Each row was made from one walk, in order. Every step used is in the known rows, and no mark comes twice. Write each row's walk.
Known rows
fidizi gavopok rodub sizik leko susa: [ 2.86 -0.74 -1.01 -1.14 -0.35  0.40  2.28 -0.48 -0.13 -0.28 -0.11 -1.14
  2.84 -0.45  0.26 -1.19  0.64  0.24 -0.89  0.89  0.39  2.09 -0.32  0.94
  1.43]
fidizi leko: [-1.87 -0.08 -0.44 -0.28  0.45  0.19  0.78  0.87 -0.10  0.13  0.59 -0.30
 -0.31  0.42  1.02  0.15 -0.22 -0.54  0.15  0.37  0.08 -1.56  0.83  0.49
 -0.17]
susa leko fidizi gavopok: [-1.20 -0.58 -0.36 -1.38  1.73  0.35  0.76 -0.87  1.32 -0.20 -0.06 -0.38
 -0.66 -0.35  0.34  0.58  1.23 -1.56 -0.43  0.72  0.74  0.53 -1.54 -0.26
  2.56]
susa leko fidizi gavopok rodub sizik: [ 0.49 -0.67  0.37 -2.34 -0.02  0.22  1.98 -0.60  0.97 -0.20  0.08  0.13
  2.49 -0.81 -0.27  0.29  1.67 -1.09 -0.12  1.31  1.27  3.39 -2.32 -0.28
  3.22]
sizik rodub leko fidizi gavopok: [-2.52 -0.36 -1.55 -1.56 -0.77 -0.51  2.44 -1.34  0.38 -0.11  1.39 -0.85
  0.60 -2.30  1.15 -0.63  2.06  0.61 -1.75  1.01 -0.63 -1.41 -0.90  0.80
  0.27]
sizik rodub: [-0.67  0.14 -0.11 -0.19 -1.11 -0.07  0.72 -0.24 -0.01 -0.01  1.25 -0.16
 -0.01 -0.67  0.53 -0.16  1.07  1.18 -0.84  0.21 -0.62 -0.91  0.81  0.96
 -0.85]
susa leko fidizi gavopok rodub: [-1.04 -0.75 -0.47 -1.70  0.84  0.12  1.29 -0.73  1.50 -0.55 -0.30 -0.15
  0.63  0.05  0.09  0.56  0.67 -1.50 -0.22  0.89  1.34  1.91 -1.75 -0.16
  3.14]
kesuv besat sizik leko fidizi gavopok: [-1.64  0.00 -1.86 -1.99  2.69  0.15  2.52 -0.36  1.95 -0.63  1.58 -0.83
 -0.44 -1.89  1.63 -0.87  1.10  0.71 -1.18  0.55  0.88 -5.51 -0.07 -1.22
  1.48]
fidizi leko sizik: [-1.07 -0.21 -0.54 -0.43  0.83 -0.11  0.78  0.60 -0.23  0.43  1.13 -0.33
  0.95  0.78  0.58 -0.30  0.46  0.74  0.53  0.77 -0.14 -2.40  0.29 -0.54
 -0.21]
fidizi gavopok: [-0.87 -0.85 -0.93 -0.98 -0.32  0.29  1.55 -0.13  0.12  0.04 -0.33 -0.36
 -0.39  0.20  0.49  0.13  0.30 -1.44 -0.32  0.11 -0.33 -0.65 -0.27 -0.13
  0.20]
rodub leko fidizi gavopok: [-2.17 -0.44 -1.58 -1.40  0.83 -0.52  1.58 -1.08  0.17 -0.12 -0.15 -0.77
  0.76 -1.45  0.44 -0.38  1.07 -0.57 -0.82  0.82 -0.01 -0.62 -1.63 -0.19
  0.94]
besat sizik rodub leko: [-0.36  0.42 -0.67  0.04 -2.10 -0.36 -1.20 -0.66 -0.48 -0.31  1.78  0.07
  0.67 -1.84  1.58 -1.54  1.46  2.81 -1.27  0.50  0.09 -2.39  0.35  0.67
 -0.73]
gavopok rodub sizik besat kesuv: [ 1.51  1.31 -0.52 -0.74 -2.70 -0.64  1.82 -0.04  1.32 -0.41 -1.16  0.01
  0.57 -0.69 -1.23 -0.40  0.10  0.54  0.22  0.77  1.52  3.39 -0.58 -0.52
 -0.47]
rodub leko: [ 0.24  0.02 -0.30 -0.22 -0.81 -0.45  0.19 -0.98 -0.87 -0.08 -0.08 -0.04
  0.51 -0.94  0.37 -0.81  0.12  0.41 -0.29  0.22  0.05  0.28 -0.52  0.38
 -0.53]
susa leko sizik rodub: [ 1.76 -0.28  0.67 -0.76 -0.63  0.06 -0.07 -1.33  0.40  0.24  2.24 -0.04
  0.58 -0.21  0.39 -0.30  1.94  1.46  0.02  0.71 -0.12 -0.59 -0.27  0.21
  0.50]
kesuv besat sizik: [ 0.42  0.08 -0.14 -1.02 -0.39  0.09 -0.58  0.02  0.30 -0.40  1.11  0.27
  0.11 -0.05  0.85 -0.15  0.28  1.61  0.18 -0.19  0.81 -3.90  0.48 -1.31
  0.39]
sizik besat kesuv: [ 0.16  1.17 -1.32  0.41 -0.85 -0.51  0.61 -0.47  1.95 -0.31 -1.25 -0.59
 -2.18 -0.08 -0.67 -0.34 -0.29  0.14  0.08  0.13  0.86  0.19  0.35 -0.60
 -1.50]
kesuv besat sizik rodub leko susa: [ 2.28 -0.37 -0.90 -0.82 -2.08 -0.15 -1.36 -1.59 -0.54 -0.54  2.00 -0.92
  1.80 -0.94  1.42 -1.06  1.13  4.20 -0.94  0.43  0.32 -3.73  0.97  0.35
 -0.02]
leko fidizi gavopok rodub: [-1.92 -0.52 -1.31 -1.46  0.61 -0.28  1.92  0.21  1.19 -0.41 -0.41 -0.25
  1.32 -0.17 -0.13  0.29  0.43 -0.68 -0.59  0.76  0.66  0.60 -1.36 -0.40
  2.09]
sizik leko fidizi gavopok rodub: [-1.53 -0.11 -1.99 -1.23  2.01 -0.13  3.09 -0.24  1.70 -0.58  0.34 -0.63
  0.72 -1.33  0.60 -0.80  0.45 -0.86 -1.19  0.83  0.84 -0.38 -0.88  0.24
  1.88]
susa leko sizik besat: [ 2.46  0.07  0.06 -0.33  0.48 -0.24  0.90 -1.18  0.82  0.12  0.15 -0.42
 -1.13  0.76 -0.94 -0.37  1.29  0.68  0.58  0.68  0.78  0.88 -1.17 -1.88
 -0.07]
leko fidizi gavopok rodub sizik besat kesuv: [-0.86  0.82 -1.75 -1.92 -1.06 -0.60  2.97 -0.22  2.36 -0.45 -1.38 -0.61
  0.76 -1.15 -1.18 -0.17  0.96 -0.28 -0.43  1.31  1.52  2.86 -1.64 -0.99
  0.85]

Write each row's walk
[ 2.19  0.88 -0.55 -0.16 -0.09 -0.43 -0.22 -1.45  2.17 -0.05 -0.57 -0.37
 -1.71  0.65 -0.93 -0.48  0.64  0.63  0.86  0.71  1.09  0.78 -0.64 -1.38
 -0.36] | susa leko sizik besat kesuv
[ 1.98 -0.28  0.73 -0.42  0.83  0.17 -0.61 -0.99  0.17  0.19  0.78  0.14
  0.51  0.78 -0.27 -0.13  0.79  0.40  0.83  0.54  0.21  0.36 -0.99 -0.84
  1.07] | susa leko sizik
[-0.19 -0.55 -0.82  0.33  0.36  0.35 -0.85  0.30 -0.32  0.06 -0.01 -1.23
  0.90  1.53  0.79  0.07 -0.46  0.77 -0.04  0.50  0.32 -0.70  1.16  1.09
  0.62] | fidizi leko susa
[-0.64 -0.90 -1.23 -1.45 -2.09 -0.38  2.23 -1.01 -0.63 -0.42 -0.45 -0.03
  1.40 -0.51  0.53 -0.75  0.14 -1.11 -0.46  0.52  0.18  0.97 -1.12  0.18
  0.29] | fidizi gavopok rodub leko
[ 0.49  0.11 -0.45 -1.39 -2.41 -0.39  0.44 -1.18 -0.33 -0.39  2.61  0.01
  0.61 -1.86  1.71 -1.05  1.62  2.81 -0.90  0.30  0.14 -4.77  0.77 -0.01
 -0.87] | kesuv besat sizik rodub leko
[-1.13  1.16 -1.15  0.40  3.06 -0.20 -1.20  0.24  1.51 -0.47  0.92 -0.41
  0.16 -2.03  1.08 -1.53  1.07  1.75 -1.13  0.57  1.15 -2.75 -0.15 -0.25
  1.73] | besat sizik leko fidizi
[-1.16  1.11 -1.77 -0.31  0.37 -0.70  1.44  0.13  1.51  0.11  0.05 -0.91
 -1.26  0.72 -0.03 -0.62  0.12  0.58  0.54  1.00  0.57 -2.26  0.65 -1.16
 -1.46] | fidizi leko sizik besat kesuv
[-1.21  0.85 -0.96  0.10  2.92 -0.16  0.81 -0.42  1.37 -0.28  0.67 -0.76
 -0.16 -1.96  0.35 -0.79  0.65  0.50 -0.94  0.55  0.46 -1.03 -0.25  0.39
  1.12] | sizik leko fidizi
[-2.95 -0.15 -1.87 -1.24 -0.89 -0.50  0.28 -0.81  0.52 -0.35  1.58 -0.51
  0.92 -2.32  1.54 -1.16  2.32  1.89 -1.88  1.07 -0.19 -3.14 -0.90  0.16
  0.50] | besat sizik rodub leko fidizi gavopok
[ 1.93  0.29 -1.27  1.08  1.74  0.22 -2.67 -0.38  0.59 -0.42  0.40 -1.09
  0.65 -0.11  1.16 -1.67  0.16  2.33 -0.84  0.28  0.72 -1.73  0.98  0.56
  1.17] | besat sizik leko susa
[ 0.23  0.83 -0.05 -0.64  2.10 -0.05  1.64 -0.29  0.69 -0.01  1.07 -0.55
  1.24 -2.85  0.03 -0.93  1.46  0.78 -0.80  0.95  0.45  0.76 -0.71  0.26
  1.36] | rodub sizik leko fidizi
[ 1.06 -0.09 -0.40 -0.55 -0.05 -0.80  0.16 -1.23 -1.02  0.25  0.89 -0.07
  1.87 -0.62  0.01 -1.15  0.64  1.40  0.29  0.67 -0.34 -0.73 -1.07 -0.83
 -0.44] | rodub leko sizik
[-1.07  0.37 -0.74 -0.69  0.01 -0.91  0.23 -0.84  0.12 -0.54 -0.09  0.10
  2.46 -1.41  0.07 -0.48  0.32  0.92 -0.47  0.94  1.04  1.29 -1.53  0.28
  1.38] | gavopok rodub leko fidizi
[ 0.96 -0.27 -0.83 -1.51 -0.97  0.31  4.11 -0.15  0.03 -0.27  0.45 -0.31
  1.68 -1.40  0.60 -1.18  1.02 -1.16 -0.81  0.76  0.38  1.49 -0.67  0.45
  0.78] | fidizi gavopok rodub sizik leko
[-0.80 -0.35 -0.49 -2.07 -0.32 -0.16  2.72  0.30  0.45 -0.14 -0.28  0.00
  3.06 -1.13 -0.30  0.16  1.26 -0.41 -0.50  1.08  0.72  2.43 -1.98 -0.36
  2.23] | leko fidizi gavopok rodub sizik
[-0.37  0.08  0.50 -0.50  1.96  0.19 -0.65 -0.81  1.30 -0.21  0.13 -0.20
 -0.18 -0.64 -0.12  0.38  0.81 -0.17 -0.17  0.58  0.85  1.08 -1.24  0.04
  2.30] | susa leko fidizi
[ 1.44  0.55  0.14 -0.29  0.36  0.29  1.84 -0.24 -0.22  0.15  1.24 -0.17
  0.64 -2.11  0.24 -1.25  1.00  0.10 -0.54  0.48  0.16  0.70  0.07  0.51
  0.04] | rodub sizik leko
[-0.64  0.09 -0.91 -1.44  1.73  0.09  3.57 -0.31  0.70  0.00  0.82 -0.92
  0.97 -2.55  0.45 -0.85  1.85 -0.75 -1.25  1.09  0.28  0.15 -1.24  0.02
  1.44] | rodub sizik leko fidizi gavopok
[-1.24 -0.06 -2.06 -2.24  1.37  0.05  2.50 -0.20  2.08 -1.04  1.40 -0.46
  0.86 -1.58  1.50 -0.90  0.81  0.66 -1.09  0.58  1.66 -4.37 -0.19 -1.08
  2.48] | kesuv besat sizik leko fidizi gavopok rodub
[-0.53 -0.96 -0.98 -1.22 -1.15 -0.02  2.03  0.04  0.39 -0.35 -0.53  0.08
  0.80  0.54  0.12  0.14 -0.13 -1.21 -0.25  0.21  0.31  0.89 -0.54 -0.10
  0.67] | fidizi gavopok rodub
[ 0.32  0.23 -2.77 -1.39 -2.22 -1.28  2.82 -1.62  1.28 -0.39 -1.20 -0.53
  0.55 -0.21 -0.36 -1.33  0.31  0.33 -0.03  1.09  0.78  0.27 -1.39 -1.46
 -1.13] | fidizi gavopok rodub leko sizik besat kesuv
[ 1.24  1.38 -0.41 -0.41 -1.77 -0.40  1.13 -0.26  1.15 -0.01 -0.90 -0.42
 -0.54 -0.96 -1.10 -0.40  0.59  0.50  0.12  0.63  0.80  2.21 -0.26 -0.72
 -1.28] | rodub sizik besat kesuv
[ 1.80 -0.36 -0.77  0.27 -1.42 -0.34 -0.81 -1.75 -0.87 -0.09  0.83 -1.25
  1.57 -0.90  0.68 -0.96  0.86  2.69 -1.07  0.60 -0.53  0.16  0.56  1.73
 -0.53] | sizik rodub leko susa
[ 2.00  0.45  0.14 -0.70 -0.58  0.05  2.12  0.01 -0.04 -0.29  0.88  0.08
  1.90 -1.62  0.18 -1.16  0.43  0.40 -0.50  0.75  0.68  1.89 -0.21  0.60
  0.81] | gavopok rodub sizik leko
[ 0.60 -0.16 -0.48 -0.45 -1.75 -0.67  0.50 -0.79 -0.59 -0.43 -0.02  0.35
  1.89 -0.72  0.06 -0.82 -0.16  0.36  0.01  0.43  0.74  1.51 -0.72  0.40
  0.19] | gavopok rodub leko
[ 1.31  0.24 -0.78 -0.16  0.46 -0.69  1.45 -0.44  0.62  0.16  0.16 -0.56
 -0.32  0.43 -0.98 -0.54  0.90  1.47  0.24  0.60  0.25 -0.26 -0.89 -2.28
 -1.20] | leko sizik besat
[-2.16 -0.40 -1.75 -2.65 -0.97 -0.46  1.66 -1.25  0.69 -0.56  2.51 -0.61
  0.85 -2.51  1.86 -0.64  2.35  1.98 -1.51  0.87  0.30 -5.26 -0.35 -0.62
  0.64] | kesuv besat sizik rodub leko fidizi gavopok
